What can hang from each mark:
N: B M
X: D M
B: N W
W: B M
D: X
M: L N W X

Each row was made from one small tree. The marks that hang from a mark follow it in brackets, in alphabetical order. Every link used is in the known rows. Write each row's tree.
Known rows:
M{L}: [10, 4, -5, 1, -2, 7, -12, -2, -4, -17, -3, 5, 8, -5, -6, 7, -7, -8, -11, -18, -33, 1, 12, -1, -9, -27, 15, 2, 11, 11, -12, 16, 0, -8, -16, 9, 13, -15, 13, -2, 9, -11, 1, -15, 6, -21, -4, 3, 2, -18]
W{B{N}}: [20, -12, 5, -21, -11, -16, -9, -10, 7, 32, -51, -1, -4, -1, -4, -22, 14, -22, -1, -13, 15, -13, -42, 15, 13, -15, 18, -10, 31, 35, 9, 7, 12, 4, -4, -22, 9, -3, -22, 37, -14, -7, -37, -35, 5, 12, 10, -12, 5, -10]
M{L W{B{N}} X}: [19, 0, 10, -16, -34, 52, -11, -48, -8, -23, -29, 16, 15, -18, -49, -30, -8, -46, -28, -39, 11, -17, 15, 6, 0, -53, 26, -18, 34, 45, 7, 44, 25, -15, -22, -11, 59, -5, 4, 30, 0, -26, -15, -54, -21, 0, 24, -18, 14, -17]
W{M{N}}: [8, -5, 2, -8, 3, -6, 6, -24, -19, 9, -12, 7, 27, -6, 7, -12, -13, -26, -9, -28, -2, -12, -29, 2, 3, 18, 12, -8, 59, 31, 16, -2, -14, 14, -12, 1, 24, 7, 8, 3, 5, -3, -19, -54, -19, 9, 6, -2, -3, 12]
N{B M{X}}: [59, -3, 18, -21, -13, 4, -20, -25, -17, -8, 9, 35, 1, -7, 4, -3, -36, -7, 4, -50, 17, -2, 89, -21, 0, -13, -18, -4, 28, -25, 35, 5, 30, 4, 13, 20, 11, 20, 3, -24, -12, -2, -23, 37, -9, 6, -3, -22, -14, 24]
B{N W{M{X}}}: [27, -5, 41, -14, -16, -11, -18, -31, -5, -12, -22, 20, 10, -8, -32, -24, -32, -6, -14, -71, -8, -26, -14, -4, 11, -28, 9, -8, 60, 33, 14, -15, 13, 14, 4, -12, 27, -9, 17, 58, -5, -5, -21, -85, -20, 24, 21, -22, 15, -18]
N{B M{W}}: [56, 0, 9, -9, -22, 22, 5, -30, -14, -17, -7, 28, 11, -6, 11, -1, -28, 3, 1, -25, 34, 2, 64, -17, 0, -3, -18, -5, 28, 5, 42, 11, 0, -4, 19, 4, 18, 37, 1, -16, -15, 8, -23, 15, -11, 11, 29, -7, -12, 28]
N{B{W{M}}}: [49, -10, 34, -16, -7, -25, -12, -20, -2, -8, -3, 21, 2, 3, 39, -6, -23, 3, 4, -41, 5, -19, -13, -7, 5, -15, 6, -11, 55, -1, 35, -17, -1, 19, 17, 9, 9, 7, 2, 22, -4, 9, -33, -63, -18, 9, 11, -7, -4, 14]
X{D M{N{B}}}: [-24, -21, -5, -1, -4, 4, 17, -2, -33, -22, 42, 13, 20, 30, 52, -13, 1, 2, 10, -24, 19, -19, 24, -29, 12, 11, -3, -4, 12, 42, 54, 16, -18, -17, -12, -5, 38, -15, 6, 29, -71, -7, -32, 18, -33, 11, 1, -26, 5, 32]
D{X{M{L N W}}}: [-38, -2, -14, 21, -24, 59, 21, -31, -30, -45, 13, -5, 43, 2, -33, -8, -26, -46, -32, -77, -13, -22, 48, -1, 12, -15, 11, -17, -17, 50, 6, 50, -25, -25, -19, 14, 73, -6, 28, 30, 18, -16, 7, -37, -41, 13, 10, 2, 18, 19]
W{B M{N}}: [26, -15, 4, -26, -4, -4, -2, -33, -12, 23, -18, 9, 21, -2, 12, -29, -6, -64, -3, -20, 23, -21, -67, 14, 2, 9, 32, -22, 77, 23, 34, 10, -1, 21, -15, -3, 27, 6, -2, 11, -1, -6, -37, -79, -13, 6, 5, -10, -6, 30]
N{M{W}}: [30, 3, 3, 2, -27, 29, 12, -27, -16, -19, -3, 18, 12, -11, -17, -5, -42, -3, -3, -10, 26, 0, 47, -3, -6, 3, -8, -3, 28, 11, 26, 11, -4, -6, 16, 0, 16, 19, 15, -10, -12, 5, -3, -9, 0, 7, 33, 3, 0, 24]
W{B M{X}}: [43, -19, 15, -34, -9, 14, -28, -50, -9, 14, -8, 15, 6, -4, 7, -29, -20, -68, 2, -17, 12, -21, -41, 13, -2, -22, 34, -27, 62, -25, 39, 13, 40, 24, -1, 17, 14, 7, 10, -7, 0, -9, -32, -64, -19, -4, -12, -31, -1, 18]
D{X{M}}: [-21, -16, -11, 10, -6, 9, -2, -10, -9, -2, 5, -13, 2, 19, 7, 2, -14, -27, -2, -48, -9, -15, 19, 2, 22, -12, 7, -18, -36, -8, 11, 12, 4, -6, 12, 17, 14, -8, 14, 13, 3, 2, -10, 2, -22, 8, -19, -19, 14, 23]
X{D M{L}}: [-28, -18, -17, 11, -6, 9, -6, -10, -19, -35, 29, 4, 19, 30, 25, 4, -13, 1, 3, -8, -38, -17, -7, -10, 2, -32, 27, -3, 4, 16, 29, 29, -2, -27, -21, 9, 36, -44, 33, 14, -57, -17, -12, -4, -10, -25, -4, -28, 18, -4]
D{X}: [5, -7, -3, -7, -3, 10, 10, -2, 3, 0, -7, -17, -4, 3, -5, 7, -10, -23, 0, -32, 1, -3, 27, 7, 19, -8, 4, -17, -15, -6, -12, 10, 8, 8, 7, 15, 7, 4, 2, -10, 10, 6, 18, -6, -12, 13, -13, 7, 0, 10]
B{N}: [-3, -1, -3, -3, -2, -21, 2, 4, 5, 10, -39, 0, 2, -6, -12, -7, 7, 14, -7, -21, -1, -3, -8, -1, 10, -9, 2, 2, 15, 43, -3, -6, -2, -2, -3, -24, 10, -8, -11, 35, -11, -4, -11, 0, 0, 12, 10, -1, 8, -22]
M{L W{B} X{D}}: [3, -13, 7, -18, -33, 84, -3, -49, -19, -46, 46, 10, 15, 6, -6, -28, -18, -43, -5, 13, 24, -21, 13, -2, -8, -44, 30, -22, 31, 12, 30, 58, 29, -14, -21, 2, 60, -22, 29, 11, -46, -29, 10, -50, -22, -18, 24, -19, 9, 4]
B{N{M}}: [37, -4, 2, -9, -14, -31, -2, -7, -6, 10, -48, 17, 9, -9, -19, -3, -26, 3, -4, -39, -9, 0, 26, -3, 10, -5, -5, 3, 45, 36, 15, -10, 2, 0, 1, -14, 5, 10, -11, 11, -31, 2, -29, 3, 15, 16, 19, -6, 3, -13]

Which tree is each row?
[40, -21, 44, -30, -13, 12, -11, -34, -14, -33, 48, 25, 2, 18, 39, -15, -35, 2, 10, -28, 8, -28, 7, -25, 6, -26, 6, -16, 60, -4, 51, -1, 19, 17, 11, 9, 28, -17, 19, 22, -57, 1, -19, -61, -35, 14, 12, -29, -3, 19] -> N{B{W{M{X{D}}}}}
[-48, -18, -12, 10, -6, 10, 22, -3, -29, -22, 49, 2, 27, 26, 26, -12, -4, -5, 6, -12, 9, -21, -21, -16, 10, 19, 4, -2, 4, 44, 41, 17, -23, -21, -14, -6, 42, -26, 17, 37, -70, -8, -13, -3, -22, 6, 9, -25, 14, 23] -> X{D M{N}}
[69, -2, 4, -13, -13, -17, -20, -12, -15, -19, -12, 32, 13, -10, 16, 11, -27, -3, -3, -50, -20, 2, 68, -12, -7, -28, 1, 1, 44, -2, 23, 12, 3, -5, 1, 21, 10, 17, 5, -30, -9, -5, -28, 19, 9, -14, -1, -3, -13, 1] -> N{B M{L}}
[40, -1, 32, -7, -28, -35, -5, 3, -1, -6, -31, 19, 11, -6, -29, -10, -38, 6, -8, -70, -8, -11, 27, -2, 12, -14, -10, 3, 38, 40, 13, -16, -12, 0, 17, -18, 8, -5, -1, 52, -30, 7, -20, -41, 17, 27, 41, 1, 11, -17] -> B{N{M} W}
[30, -32, 11, -39, -8, 27, -15, -52, -12, 0, 26, 11, 2, 18, 35, -29, -22, -48, 15, 10, 28, -26, -49, 6, 4, -23, 37, -28, 74, -14, 54, 19, 46, 19, -10, 9, 28, -9, 20, -5, -63, -12, -19, -56, -22, -5, 0, -40, 2, 28] -> W{B M{X{D}}}
[-8, -7, 7, -9, -8, 44, -11, -23, -19, -42, 49, 13, 11, 10, -3, -2, -19, -9, -4, -11, -20, -11, 27, -15, -5, -38, 16, -5, 16, 12, 8, 31, 24, -13, -25, 14, 38, -35, 32, -1, -54, -24, 19, -3, -14, -19, -1, -14, 8, -20] -> M{L X{D}}
[49, 3, 10, -7, -19, 12, -30, -29, -21, -28, 10, 29, 17, -11, -36, 7, -49, -29, -14, -57, -27, -3, 68, -6, -9, -33, 5, 0, 31, -10, 10, 23, 20, -6, -13, 25, 25, -1, 29, -28, -6, -16, -1, 5, 2, -16, 0, -17, -2, -8] -> N{M{L X}}
[-5, -22, -11, -4, -28, 54, 8, -37, -12, -8, -4, -12, 11, 14, 1, -23, -16, -61, -5, -32, 32, -28, -10, 15, 20, -19, 25, -34, -23, -2, 37, 41, 8, -9, 16, 9, 37, 3, 7, 11, 9, 0, -21, -46, -30, 15, 2, -25, 16, 43] -> D{X{M{W{B}}}}
[39, 8, 10, -5, -37, 38, -10, -42, -21, -39, -24, 34, 25, -27, -61, -12, -52, -18, -29, -72, -8, -5, 72, -12, -5, -45, 0, -1, 48, 45, 9, 29, 18, -16, -10, -2, 54, 3, 19, 12, -11, -21, -8, -10, -11, 8, 33, -14, 13, -20] -> B{N{M{L W X}}}
[10, 2, 39, -6, -15, -13, 13, 6, -12, -17, 19, 17, 10, -3, 4, -13, 0, 11, -8, -53, 15, -15, 38, -18, 5, 10, -15, -3, 8, 35, 10, -4, -28, 1, 5, -5, 28, 4, -21, 48, 4, 4, -18, -32, -19, 25, 23, 9, -9, 10] -> M{N{B{W}}}
[38, -26, 14, -36, -26, 12, -13, -28, -13, 4, -4, 21, 5, 10, -4, -29, -28, -32, 8, -26, 28, -19, 8, -3, 14, -28, 16, -17, 68, 31, 49, 19, 41, 2, -6, -9, 30, -11, 0, 16, -90, -12, -32, -7, 3, 14, 26, -37, 5, 5] -> W{B{N{M{X{D}}}}}
[-12, -11, -19, 9, -9, 16, -12, -11, -13, -20, 1, -7, 17, 9, -4, 9, -22, -29, -13, -68, -43, -16, 35, 6, 14, -37, 23, -15, -26, 3, 2, 28, -3, -15, -14, 25, 31, -14, 20, 3, 11, -9, -11, -12, -16, -7, -27, -17, 16, 5] -> D{X{M{L}}}
[-19, 0, -11, 23, -21, 39, -2, -23, -16, -45, 6, 10, 31, 5, -5, -5, -21, -9, -21, -28, -18, -14, 14, -2, -6, -30, 16, -1, -9, 19, 21, 36, -14, -31, -12, 0, 45, -11, 27, 15, 8, -14, -14, -28, -24, -11, 10, -19, 19, 10] -> X{M{L W}}
[46, -13, 11, -29, -12, 19, -40, -55, -12, -9, -10, 20, 17, -10, -2, -18, -26, -73, -10, -29, -16, -21, -32, 14, -10, -47, 47, -23, 73, -17, 25, 29, 38, 13, -27, 21, 30, -2, 17, -11, 13, -23, -33, -71, -15, -21, -15, -28, -1, 2] -> W{B M{L X}}
[30, -7, 8, -19, 5, -17, 1, -22, -19, 7, -12, 18, 19, -2, 36, -8, -5, -23, -2, -39, 14, -12, -10, -11, 3, 13, 4, -8, 64, 28, 33, -4, -10, 15, -5, 4, 24, 19, -8, -2, -4, -3, -39, -29, -28, 11, 0, 0, -14, 24] -> W{M{N{B}}}
[70, -3, 48, -18, -27, 2, -22, -20, -18, -26, 26, 37, 2, -3, -15, -5, -47, 0, 0, -72, 13, -11, 88, -18, 2, -21, -20, -6, 23, -21, 34, 0, 16, 7, 26, 18, 14, 11, 8, 5, -11, 5, -28, -6, -9, 20, 19, -16, -10, 19] -> N{B{W} M{X}}
[64, -9, 11, -30, -29, 1, -34, -34, -14, -1, -40, 32, 13, -17, -47, -21, -32, -49, -14, -69, -9, -14, 34, 7, 3, -51, 27, -12, 71, 26, 21, 26, 37, -2, -19, 5, 36, -7, -4, 8, -14, -24, -37, -21, 13, -4, 10, -22, 4, -19] -> W{B{N{M{L X}}}}
[34, -10, 14, -32, -14, 19, -23, -53, -24, -3, -4, 23, 33, -12, -12, -29, -22, -85, -19, -52, -2, -23, -23, 12, -10, -28, 41, -22, 80, 18, 21, 34, 17, 14, -40, 17, 56, -5, 16, 1, 10, -28, -30, -81, -23, -10, -4, -15, -3, 4] -> W{B M{L N X}}
[-26, -8, -16, 10, -11, 18, 2, -8, -27, -22, 5, -5, 32, 8, -18, 0, -16, -49, -23, -87, -29, -19, 31, 0, 13, -16, 15, -15, -16, 37, -1, 34, -17, -16, -24, 18, 54, -16, 18, 20, 11, -14, -5, -18, -27, 3, -14, -3, 11, 10] -> D{X{M{L N}}}
[37, -1, 11, -12, -17, -1, -15, -19, -11, -1, -25, 24, 10, -11, -41, -9, -36, -12, -8, -64, -4, -6, 44, -8, 7, -19, -10, 1, 38, 23, 18, 0, 23, -1, 3, -6, 16, 5, 7, 12, -26, -7, -16, 21, -3, 20, 14, -21, 3, -12] -> B{N{M{X}}}
[-33, -11, -16, 19, -20, 50, 11, -24, -24, -58, 42, 6, 28, 23, 19, -8, -21, 10, -4, 2, -13, -18, -1, -11, -2, -30, 22, -6, 2, 33, 37, 41, -7, -34, -15, -4, 55, -36, 47, 19, -57, -16, -2, -29, -25, -18, 21, -23, 23, 5] -> X{D M{L W}}
[5, -4, 17, -17, -31, 53, 3, -40, -3, -4, -24, 11, 4, -12, -38, -37, -3, -30, -17, -13, 43, -18, -4, 4, 7, -25, 11, -19, 29, 32, 16, 29, 29, -6, -6, -20, 42, 8, -9, 37, -7, -16, -17, -37, -24, 18, 29, -23, 12, -4] -> M{W{B{N}} X}
[-11, -19, -9, 0, -6, 8, 9, -6, -32, -37, 40, 19, 32, 27, 43, -5, -3, -3, -4, -45, -15, -20, 33, -27, 5, -13, 13, -1, 25, 50, 43, 35, -19, -22, -27, 8, 60, -29, 12, 20, -62, -18, -35, 9, -28, -10, 1, -21, 5, 11] -> X{D M{L N{B}}}
[-20, -10, -13, 14, -21, 49, 16, -25, -14, -27, 9, -11, 12, 12, -5, -6, -30, -21, -10, -44, 5, -17, 29, 2, 20, -9, 3, -20, -35, 9, 22, 29, 0, -14, 15, 8, 34, 3, 22, 13, 8, 3, -2, -19, -39, 19, 3, -18, 18, 37] -> D{X{M{W}}}
[27, -7, 29, -8, -11, -32, -5, -17, 8, 5, -38, 9, 6, -3, -8, -13, -20, 1, -9, -55, -11, -22, -46, 4, 13, -17, 14, -8, 61, 44, 13, -22, -5, 15, 8, -21, 14, -10, -3, 63, -12, 4, -29, -90, -7, 23, 28, -8, 14, -21] -> B{N W{M}}
[23, -19, 16, -30, 0, 26, 6, -40, -31, -20, 38, 27, 17, 9, 38, -19, -16, -21, 7, -31, 27, -21, 28, -28, 4, 2, 5, -15, 74, 23, 51, 11, 19, 15, -14, 6, 49, -5, 18, 5, -66, -12, -22, -12, -46, 14, 1, -18, -7, 25] -> W{M{N{B} X{D}}}
